Every row comes from one small tree of marks. Brackets hold a mark, then the marks that hang from it, in alphabetical order. Every link used is in the known rows. Which tree was each row made from?
Known rows:
[lipaven vefu]: +0.62	-0.89	+0.92	-0.89	-0.52	-0.24	-0.71	+0.05	+1.39	+0.55	+0.37	+1.29	-0.11	-1.19	-0.75	-1.31	+0.30
[vefu [lefuz [bifa [lipaven leledi]]]]: +2.88	+0.35	-3.33	+1.79	+0.61	-0.53	-0.19	+0.76	+2.50	+0.56	-0.91	-0.25	+0.25	+1.53	+2.22	-3.76	+0.05
[faza [lipaven bifa leledi [vefu lefuz]]]: +2.63	+0.29	-1.96	-0.43	-0.54	-0.04	-0.79	+1.06	+2.23	+0.34	-3.71	-1.18	+0.88	-0.66	+0.91	-2.77	+0.30
[veruf [bifa [lefuz faza] [lipaven leledi vefu zibav]]]: +3.61	-0.59	-2.39	+1.43	+1.16	-0.96	+0.05	+0.11	+1.66	+1.04	+0.26	+1.44	+0.77	+0.50	+2.66	-5.14	+0.68
[lipaven bifa]: +0.47	-0.16	+2.68	+0.92	+0.27	+0.06	-0.22	-1.10	+0.77	+0.44	-1.64	-0.19	-0.62	-0.65	+1.25	-1.02	-0.24
[bifa lipaven]: +0.61	-0.50	-3.80	+0.11	+0.20	+0.22	-0.66	+0.52	+2.06	-0.59	-0.30	-0.01	+0.64	+0.18	+0.45	-1.05	-0.06
[vefu [lefuz [faza lipaven]]]: +1.86	+1.77	-0.32	+0.97	+0.93	-0.48	-0.52	+1.30	+0.40	+0.71	-3.26	-0.34	-0.39	+1.60	+0.88	-0.80	+0.57
[lefuz faza]: -0.09	+0.57	+2.27	+1.44	+0.97	-0.38	+0.01	-0.93	-0.90	+0.61	-1.83	+0.44	-0.03	-0.03	+0.36	-1.37	+0.51
[veruf [bifa [lipaven leledi [vefu [lefuz faza]] zibav]]]: +2.85	+0.50	-2.02	+1.24	+1.43	-0.79	-0.14	+0.42	+1.84	+0.86	-0.23	+1.43	+0.30	+0.79	+1.88	-4.62	+0.50
[lefuz [faza [lipaven bifa leledi zibav]] vefu]: +0.82	+1.95	+0.70	+1.36	+0.44	-0.42	+1.19	-0.68	+0.57	+1.27	-4.65	+0.45	+1.98	-2.63	+0.66	-4.52	+0.75
[vefu [lefuz bifa [faza [lipaven leledi zibav]]]]: +3.11	+1.93	-0.66	+2.63	+1.67	-0.61	+0.42	+0.34	+0.72	+1.08	-3.53	-0.31	+0.40	+1.22	+2.12	-4.38	+0.74
[bifa [lefuz vefu] [lipaven leledi zibav]]: +2.89	-1.09	-6.70	+1.10	-0.47	-0.89	+0.87	+0.99	+3.11	+0.89	+0.05	+0.89	+2.59	-1.35	+1.61	-4.50	+0.37
[faza [lipaven leledi vefu]]: +1.27	-0.04	-3.80	-1.53	-0.91	+0.31	-0.38	+1.12	+1.03	-0.45	-2.15	-1.03	+1.90	-1.11	-0.52	-1.97	+0.48
[zibav [lipaven leledi [vefu lefuz]]]: +2.48	+0.15	-2.75	+0.12	-0.62	+0.33	-1.31	+1.66	+1.19	+0.41	-1.58	-0.36	+1.95	-1.36	-0.56	-2.97	-0.12
[lefuz [bifa lipaven] vefu]: +1.13	+0.69	-1.59	+0.59	-0.24	-0.21	+0.65	-0.41	+3.22	+0.80	-0.09	+1.40	+1.18	-1.19	+1.05	-4.94	+0.06
[zibav [lipaven leledi]]: +1.01	+0.46	-3.09	+0.51	-0.35	+0.88	-0.48	+0.76	-0.49	-0.52	-1.56	-1.59	+2.64	-1.39	-0.41	-1.85	-0.40
[faza lipaven]: +0.59	+1.08	-2.40	-1.17	-0.13	+0.63	-0.23	+1.18	+0.33	-0.81	-2.07	-1.34	+0.81	+0.19	-0.22	+0.46	+0.18

Which tree is each row?
+2.53	+1.74	+0.62	+0.47	+0.80	-0.78	+0.98	+0.49	+0.17	+1.33	-0.38	+1.25	+0.21	+0.59	+2.07	-2.97	+0.64 -> [veruf [bifa [lefuz [faza [lipaven zibav]] vefu]]]
+3.15	-2.21	-4.51	+1.28	-0.15	-0.96	-0.80	+0.27	+2.58	+0.84	-1.09	+0.59	+1.91	-0.56	+1.82	-4.96	+0.81 -> [bifa [lefuz faza] [lipaven leledi vefu]]
+1.82	-0.05	+1.88	+0.44	+0.26	-0.97	-1.06	+0.49	+1.52	+1.50	-1.16	+1.73	-0.71	-0.01	+0.07	-2.21	+0.66 -> [lipaven [vefu [lefuz faza]]]
+2.41	-0.31	-0.58	+3.00	+1.71	-0.52	+0.20	-1.71	+2.01	+0.99	-2.06	+1.34	+1.34	-1.13	+1.82	-7.44	+0.84 -> [lefuz [bifa [lipaven leledi vefu zibav]] faza]
+1.28	-1.61	-5.16	-0.26	-0.57	-0.12	-0.76	+0.44	+2.79	-0.24	-0.30	+0.30	+1.82	-1.14	+0.12	-3.38	+0.21 -> [bifa [lipaven leledi vefu]]
+1.55	+1.42	-0.19	+1.95	+1.16	+0.09	+0.61	-1.14	-0.34	+0.27	-3.66	-1.11	+1.49	+0.07	+1.78	-4.87	+0.73 -> [lefuz bifa [faza [lipaven leledi]]]
+3.73	-2.50	-6.27	+0.91	-0.16	-0.75	-0.33	+0.89	+3.41	+0.61	+0.24	+0.89	+1.86	-1.10	+1.49	-4.56	+0.56 -> [bifa lefuz [lipaven leledi vefu zibav]]
+1.70	+0.04	+1.86	+0.11	-0.23	+0.89	-1.66	+0.04	+1.63	+0.35	-2.36	+0.16	+0.84	-2.50	-0.29	-2.48	-0.39 -> [zibav [lipaven bifa vefu]]
+3.16	+0.41	-1.93	+0.41	+0.23	-0.14	-0.29	+0.95	+2.30	+0.62	-3.74	-0.44	+0.95	-1.24	+0.94	-3.37	+0.46 -> [faza [lipaven bifa leledi [vefu lefuz] zibav]]
+2.80	-0.64	-4.90	+2.29	+0.28	-1.17	+0.86	+0.25	+2.38	+1.38	-1.33	+1.17	+2.59	-1.43	+1.99	-5.52	+0.79 -> [bifa [lefuz faza vefu] [lipaven leledi zibav]]
+3.18	-0.03	-2.98	+2.01	+1.49	-0.79	+0.54	+0.07	+0.77	+0.67	+0.04	+0.59	+0.81	+1.29	+3.16	-4.38	+0.49 -> [veruf [bifa [lefuz faza] [lipaven leledi zibav]]]
+2.82	+0.84	-1.51	+2.97	+1.36	-0.82	-0.19	-0.01	+1.77	+1.06	-2.21	+0.12	+0.27	+1.61	+2.53	-4.86	+0.45 -> [vefu [lefuz [bifa [lipaven leledi]] faza]]
+1.06	+1.28	+0.73	+1.99	+0.73	-0.53	+0.67	-1.37	+2.36	+1.41	-1.92	+1.88	+1.17	-1.18	+1.41	-6.30	+0.57 -> [lefuz [bifa lipaven] faza vefu]
